Each row was made from one path, in order. Every step used is in the known rows, and no mark comes twice. Write each row's path.
Known rows:
duna/ketip/redu/baget: [  0.2  23.5 -19.2 -27.3 -16.7 -56.8 -14.1   9.4 -10.9   4.3  17.6 -13.1
  10.6  15.1  15.5  28.2 -15.1  -0.5  -0.7   7.4 -28.6 -24.2]
duna/baget/zivi/lumir: [ 31.9 -17.6   2.3 -14.9 -11.5   0.0  -1.5  46.1 -26.9 -15.1 -12.6 -19.4
   7.1 -34.3   3.7  -0.2  -9.7   6.7  15.6  33.5  39.3 -24.0]
lumir/redu/genin/duna/baget: [ 42.1 -50.4  10.4  10.6 -16.5  15.0  15.6 -32.6 -11.7  18.7 -24.4  44.1
 -10.3  17.5 -27.9  -6.9  27.6   3.7 -10.4 -19.0  23.0  13.1]
baget/zivi/lumir: [  2.0   1.3   5.4  -8.0   4.0   9.6  -7.3  36.1  -3.9 -30.5  -5.4 -13.3
   3.4 -26.5   5.6  -1.7  -7.9 -12.3  14.0  24.8  20.7  -8.5]
genin/zivi/baget: [-14.5 -23.6 -14.9   5.1  18.1  59.8   0.2  -1.4   6.7   6.6 -16.1  -8.0
 -28.9  10.1 -10.4 -43.3  -7.4  17.2  -4.6  11.3  -0.4   9.1]
lumir/duna/ketip: [-39.0   8.0 -27.2  -1.7 -14.0  -2.8 -18.7 -25.5  12.4   9.4   5.6   5.4
  -9.0   8.3  -9.4  -3.9 -14.0   5.1 -11.7 -13.4 -24.6  16.1]
lumir/duna/baget/zivi/ketip: [ -1.6  -8.2  -4.3  26.5   4.5  16.2  10.4  -8.6 -10.6  13.6  -1.7 -26.1
  13.3 -30.3  -9.2  -5.8  -8.5  17.0  -7.6  -0.6  23.5   8.7]
baget/zivi/ketip/redu: [ -9.4   0.3   3.8  21.9  23.9  -9.4   2.4   5.8  -3.3   7.6  14.5 -49.6
  31.1 -18.4   4.6  15.0  -2.9  -0.6  -5.4  10.4   4.4  -4.0]
genin/duna/ketip/redu/baget/zivi: [-12.9   4.5   0.3 -17.3 -16.6 -36.5   9.0  -3.5 -39.8   1.1  25.3 -12.8
  25.7   9.9  18.7  27.1  15.0  -1.7  24.8   0.4 -43.6  -1.2]
ketip/redu/baget/zivi/lumir: [ 14.1  22.3  14.7 -18.2  -1.5 -26.0  -5.6  46.3   1.6 -41.6  19.8 -19.0
   8.2 -22.5  39.9  34.6 -13.9  -5.1  12.6  29.8   8.9 -29.8]
duna/baget/zivi/lumir/redu: [ 73.8 -21.1   6.3 -12.6 -21.0   3.6  -1.1  38.3 -19.2   5.7 -23.4  -8.4
  -2.3 -28.7  15.8  23.9  -4.2   8.1  23.8  21.4  41.5 -16.0]
zivi/ketip/redu/genin: [-10.5  -5.5   7.1  31.6  34.4  -3.0   1.7 -16.0  13.2  13.8  -3.0 -13.0
  15.1   9.3 -19.5   1.5   3.6  -3.6 -30.3  -3.8  16.8 -10.2]
lumir/duna: [-40.7   4.3 -11.7  12.2  -4.5  13.7 -13.5 -29.2  45.5 -23.7  16.9  15.7
 -17.5  -3.1  -8.7 -10.6 -16.8  -2.6 -30.3 -10.8   0.3  22.1]
redu/genin: [-14.8 -19.2  -0.1   3.6  19.9   4.3   5.6  -5.9  12.4  -6.4 -17.1  20.9
  -3.0  14.2 -42.1 -36.0   4.2 -21.6 -18.2  -6.4  17.0   5.9]
genin/duna/lumir/redu/baget/zivi: [ 19.7  17.3   9.2 -20.9 -36.0 -13.7  18.9  -7.0 -31.7  10.5   0.6  19.5
   3.5  12.8   8.8  12.1  23.2  -6.3  42.4 -28.2 -45.8  17.5]
baget/zivi: [-12.6 -13.4  -2.6  -5.9   9.1  -1.0   9.1  15.7  -4.3  -9.3  -0.3 -17.8
  13.2 -11.7 -21.2 -22.5  -2.6 -17.9   8.4   7.5   3.6  11.4]
genin/duna/ketip: [-27.8  -5.9 -20.8  -5.4 -25.1  -3.3 -14.0 -31.9 -24.7   3.3   2.3  12.9
   4.6  13.4 -13.2  -2.3  13.2  -3.6  -2.5  -6.9 -31.0  11.6]
ketip/redu/baget/zivi: [ -1.0   8.5   5.9 -14.5   4.6 -37.6  10.5  26.8   0.6 -19.7  26.4 -23.3
  17.2  -6.0  14.0  13.2 -10.1 -11.5   7.4  12.2  -6.9  -9.6]
redu/baget/zivi/lumir/duna: [ -4.8  33.7  12.2  -7.7  -4.1   9.5  -5.0  20.3  18.5 -52.3   8.8   9.8
 -13.5 -28.6  28.9  10.5 -16.5  -9.6  10.3  11.3   9.9  -1.3]
redu/baget/zivi: [  3.9  13.3   2.7 -23.3   0.7 -19.8  11.3  26.2 -12.1 -25.9   3.2  -5.9
  10.9 -13.9  -6.4 -13.0  -8.5 -25.6  16.2   8.7   0.0   0.5]
zivi/lumir/redu/genin/duna/baget: [ 59.7 -37.1  19.6   9.3 -21.2  27.2  -0.2 -13.4  -8.9  -1.4 -30.3  48.9
 -21.2   3.4  -1.3  13.5  23.2   9.7  -2.0  -3.5  39.6  -7.8]
ketip/redu/genin/duna/lumir: [-44.8 -15.9   7.1   7.4  -5.9 -10.9  10.6 -29.4   0.1  18.0  17.0  21.5
   5.2  45.7 -21.6  -9.6  27.9  10.0  -9.1 -26.6 -38.6   4.3]
duna/baget/zivi/ketip: [ 24.6 -12.9  -6.6   9.9   6.5  -1.5  11.1  16.9 -40.2  20.9 -13.7 -39.4
  28.9 -32.8 -16.9 -10.4  -4.7   5.5   6.4  14.2  30.1 -10.8]
duna/ketip: [-12.1   2.8 -27.3 -17.3 -13.2 -20.2 -17.9  -0.1 -15.3  13.4  -8.2  -7.7
   6.6   7.9 -18.4  -8.4  -8.9  -6.9  -0.6   1.5 -16.5  -1.5]
duna/lumir/redu/genin/zivi: [ 23.7   7.6   8.0 -11.7  22.6  14.5  23.1   0.8   4.7  62.4 -27.7  18.7
 -12.4  38.4 -14.0 -42.7  21.5  -1.4  22.4 -29.2 -21.7  13.3]

Which path is each row?
[-15.4 -40.8  -8.9   2.3  34.0  30.8  11.8   0.4 -15.2  57.0 -24.2 -15.8
 -12.6  47.4 -18.1 -31.2  11.3  30.6   5.4  -0.7 -20.9  -0.1] | duna/ketip/redu/genin/zivi/baget
[-10.6 -14.9 -16.5   4.8 -19.0   4.3  -7.8 -17.2  20.4  -8.3  10.9  10.2
 -16.1  -9.8 -10.9 -10.4 -20.6  17.6 -30.1  -1.6  17.2   6.9] | lumir/duna/baget
[ 45.1   8.7   7.4 -18.9  -8.1 -16.1  14.3  18.2  -3.5  -7.3  -9.4   3.0
   1.8 -10.8   7.9  10.9  -2.8 -23.2  24.2  -5.3   1.8   8.5] | lumir/redu/baget/zivi
[ 43.4  -7.8  15.2   4.4   4.6  18.8  -8.7   5.8  22.2  -6.4 -35.0  36.2
 -23.3   4.3  -5.5   6.4   7.3 -14.7  -3.3  -1.5  33.7  -4.8] | zivi/lumir/redu/genin
[-41.4   5.6 -12.9  -4.8 -31.2  -0.1  -5.1 -28.4 -10.2  -1.4  10.8  17.3
  -0.9  20.3 -15.2 -14.2  13.1   4.7  -0.4 -18.8 -40.5  11.4] | genin/duna/lumir
[ 11.2  31.2   3.9   2.0  12.9  -9.7   8.7  16.2 -23.2 -12.1  -6.1 -24.5
  23.3 -28.8  -0.4  -0.6  -7.5 -21.9  13.0   7.3   7.3  -6.0] | redu/baget/zivi/ketip
[ -6.4   4.8   0.0  16.8  20.7   7.1   6.1   5.3 -17.4   3.5  -9.9 -35.5
  24.9 -25.4 -15.6 -11.9  -0.2 -16.3   3.5   6.4  10.9   4.8] | baget/zivi/ketip
[-11.7  11.3  -8.4  25.3  12.8 -12.6 -16.2 -13.7  16.7   1.5  18.2 -30.0
  15.2  -9.8   6.8  23.6 -11.7   2.9 -30.9   7.9   6.1 -13.2] | zivi/ketip/redu
[ 45.0 -19.2  26.1   0.9  16.9  20.4  13.3  26.6   1.7   1.4 -37.0  16.1
  -6.5  -5.4  -8.5  -0.6  17.6 -17.3  22.6   0.4  32.9   4.9] | baget/zivi/lumir/redu/genin
[-33.1   1.6   1.9   7.7  42.6   8.5  10.3 -18.6  25.2  46.0  10.2   0.5
  -7.9  36.9   3.8 -24.4   8.6  16.6  -8.4 -15.9 -25.7  13.6] | lumir/duna/ketip/redu/genin/zivi
[ -1.9 -63.3  18.4  13.1   8.7  -3.1  33.5  -3.8 -27.3  13.3   8.1  -0.8
  21.6  11.3 -24.3 -12.3  28.5  10.9  -0.9   0.2  13.0   2.6] | ketip/redu/genin/duna/baget/zivi
[ 43.1  19.0  -3.5 -17.0 -20.1 -19.5  -6.9  -2.6  15.0 -14.3  -5.5  22.8
 -15.1  -1.6   9.4  18.6 -13.2 -20.3  -2.9  -6.5   3.1  -0.2] | lumir/redu/baget
[  6.1  37.5  -2.1  10.3   3.6 -30.1 -13.4  -3.0   8.8 -15.7  20.8 -19.6
  12.7 -13.1  22.6  32.6 -18.4  -4.9 -21.2   8.5   2.7 -25.5] | zivi/ketip/redu/baget
[ -8.9  44.4  -6.4 -12.9 -22.8 -27.9 -33.2   4.2  20.2 -22.9  24.0   4.4
 -14.8   0.2  50.9  51.4 -24.4  16.6  -5.3   8.8 -18.6 -24.4] | zivi/lumir/duna/ketip/redu/baget
[-22.4   7.6   7.9   8.9   3.7  27.3  -9.9   9.6  25.6 -35.6   6.8   0.1
 -12.7 -26.1  13.4   1.3 -11.1   0.7   0.5  10.2  14.7  11.0] | baget/zivi/lumir/duna
[-40.3 -12.3   1.9   2.0  -8.7   6.7  10.9 -28.7 -13.4  11.4  -7.1  36.0
   0.5  38.4 -40.5 -37.2  30.5  -3.0  -0.5 -30.5 -30.4  14.7] | redu/genin/duna/lumir
[-22.1 -24.3  26.1  42.2  35.9  15.5  23.8 -27.6 -14.9  11.5   5.6 -11.1
  30.7   5.0 -17.0  -3.1  34.3  -3.5  -4.1 -10.8   1.4  13.4] | baget/zivi/ketip/redu/genin/duna
[ 53.2  26.4   9.1   5.0   3.1  -9.1  10.9   7.2 -15.1   6.7 -17.3 -13.9
  14.1 -24.1  12.6  22.8  -0.9 -19.9  20.8  -6.0   9.5   0.8] | lumir/redu/baget/zivi/ketip
[ 15.0  10.0 -15.0 -14.5 -29.7 -14.8  -6.0  -7.5   5.9  30.1  -8.5   8.3
 -10.1  18.6  -7.3   4.4  -1.5   3.0   8.1 -21.2 -26.5   6.6] | duna/lumir/redu
[-24.9  29.2 -16.9 -11.3 -18.1 -39.3 -15.9 -16.2  18.8  -2.2  30.9   0.3
  -5.0  14.9  25.3  31.9 -20.2  10.0 -12.3  -7.7 -34.8  -5.8] | lumir/duna/ketip/redu/baget
[ -3.0  38.7  -1.6 -21.1 -13.4  -8.2  -9.5  23.7 -13.3 -19.3  -2.6   0.0
  -3.8 -17.1  27.5  18.5 -12.7  -0.5  29.3   8.1 -13.3  -4.8] | redu/baget/zivi/lumir/duna/ketip
[-42.1   4.0 -22.0   4.5 -10.6 -20.4 -19.8 -26.0  26.1  14.1  28.9  -9.7
  -3.1  17.2   9.8  21.5 -14.1  18.6 -20.7  -8.2 -30.5   6.5] | lumir/duna/ketip/redu
[ 20.4  27.6  10.7 -25.0  -3.6  -8.3  -5.9  46.9 -11.0 -46.5  -3.8  -2.9
   1.1 -29.1  20.6   7.5 -13.1 -19.5  22.9  27.2  16.0 -17.9] | redu/baget/zivi/lumir
[-32.6 -10.7 -15.6   0.4 -19.7 -20.6 -15.0 -32.1 -12.8   8.5  26.0  -2.9
  10.7  21.3   7.2  22.4  11.5  11.2 -10.5  -3.6 -36.9   0.8] | genin/duna/ketip/redu
[  0.2 -29.1 -11.7   2.9 -30.2   4.7  -4.1 -22.8 -16.2 -13.7   7.4  16.0
  -0.7  -6.8 -13.8  -8.9   6.4   9.5 -18.9   4.9  12.4  -0.5] | genin/duna/baget
[-23.2  18.3  -4.5  10.6  -8.6  26.1 -29.2  -7.7  47.3 -46.3   9.6  19.7
 -29.1 -17.8  16.7   8.7 -19.9   2.9 -25.3   7.8  16.3   1.6] | zivi/lumir/duna
[-17.4  -2.9 -23.1 -11.7  -9.6 -38.9 -17.8  -1.9  -2.4  19.6  14.1 -23.4
  11.0  16.6  -0.1  18.9 -10.9   7.4  -9.5   6.7 -23.9 -10.6] | duna/ketip/redu
[ 28.2 -44.7   7.0  14.2  31.6  70.0  19.0 -10.4  10.7  38.0 -46.1  20.4
 -38.5  33.3 -22.8 -41.0  15.1  11.4   3.3 -13.5  10.8  22.7] | lumir/redu/genin/zivi/baget
[-18.1  33.5   5.4   7.7  21.1  45.7 -17.7  -2.8  47.9 -23.4  11.9  11.8
 -33.4 -17.1  37.4 -17.1 -13.1   7.7 -10.2  12.9  12.3   3.5] | genin/zivi/lumir/duna
[ -3.0 -51.1   8.5  13.4  -3.2  -5.0  12.2 -23.7  -7.3   4.5  10.9  19.3
   6.1  19.8 -20.6  -4.1  20.1  17.0 -27.5  -2.7  15.8  -4.8] | ketip/redu/genin/duna/baget
[-16.1  16.7  19.3  13.7  42.4  54.6  -0.1  -2.1  44.8 -12.3  -8.6  31.8
 -33.3   0.7  12.5 -37.6   4.1  -1.1  -9.4  -0.1  23.1   7.8] | redu/genin/zivi/lumir/duna
[-20.4  12.8  23.7  20.1  47.2  36.9  -0.9  -1.9  56.9  -5.9  14.0  15.9
 -27.5   8.5  30.6 -11.7   2.5  13.6 -18.9   4.7  14.8  -2.6] | ketip/redu/genin/zivi/lumir/duna
[ 41.8  42.8   2.9  -9.5 -12.5 -22.0  13.6  13.5 -33.9  35.0 -18.4 -18.8
  18.0  -3.8  11.1  19.3   6.1  -7.4  40.0 -20.7 -25.7  -2.6] | duna/lumir/redu/baget/zivi/ketip
[ 15.6 -31.8  -8.3 -13.0  -6.0  -8.9  13.9  28.1 -26.5   6.7  -5.0 -23.0
  17.5 -20.1 -22.2 -21.1  -6.8   2.9   9.1  15.5  22.5  -4.0] | duna/baget/zivi
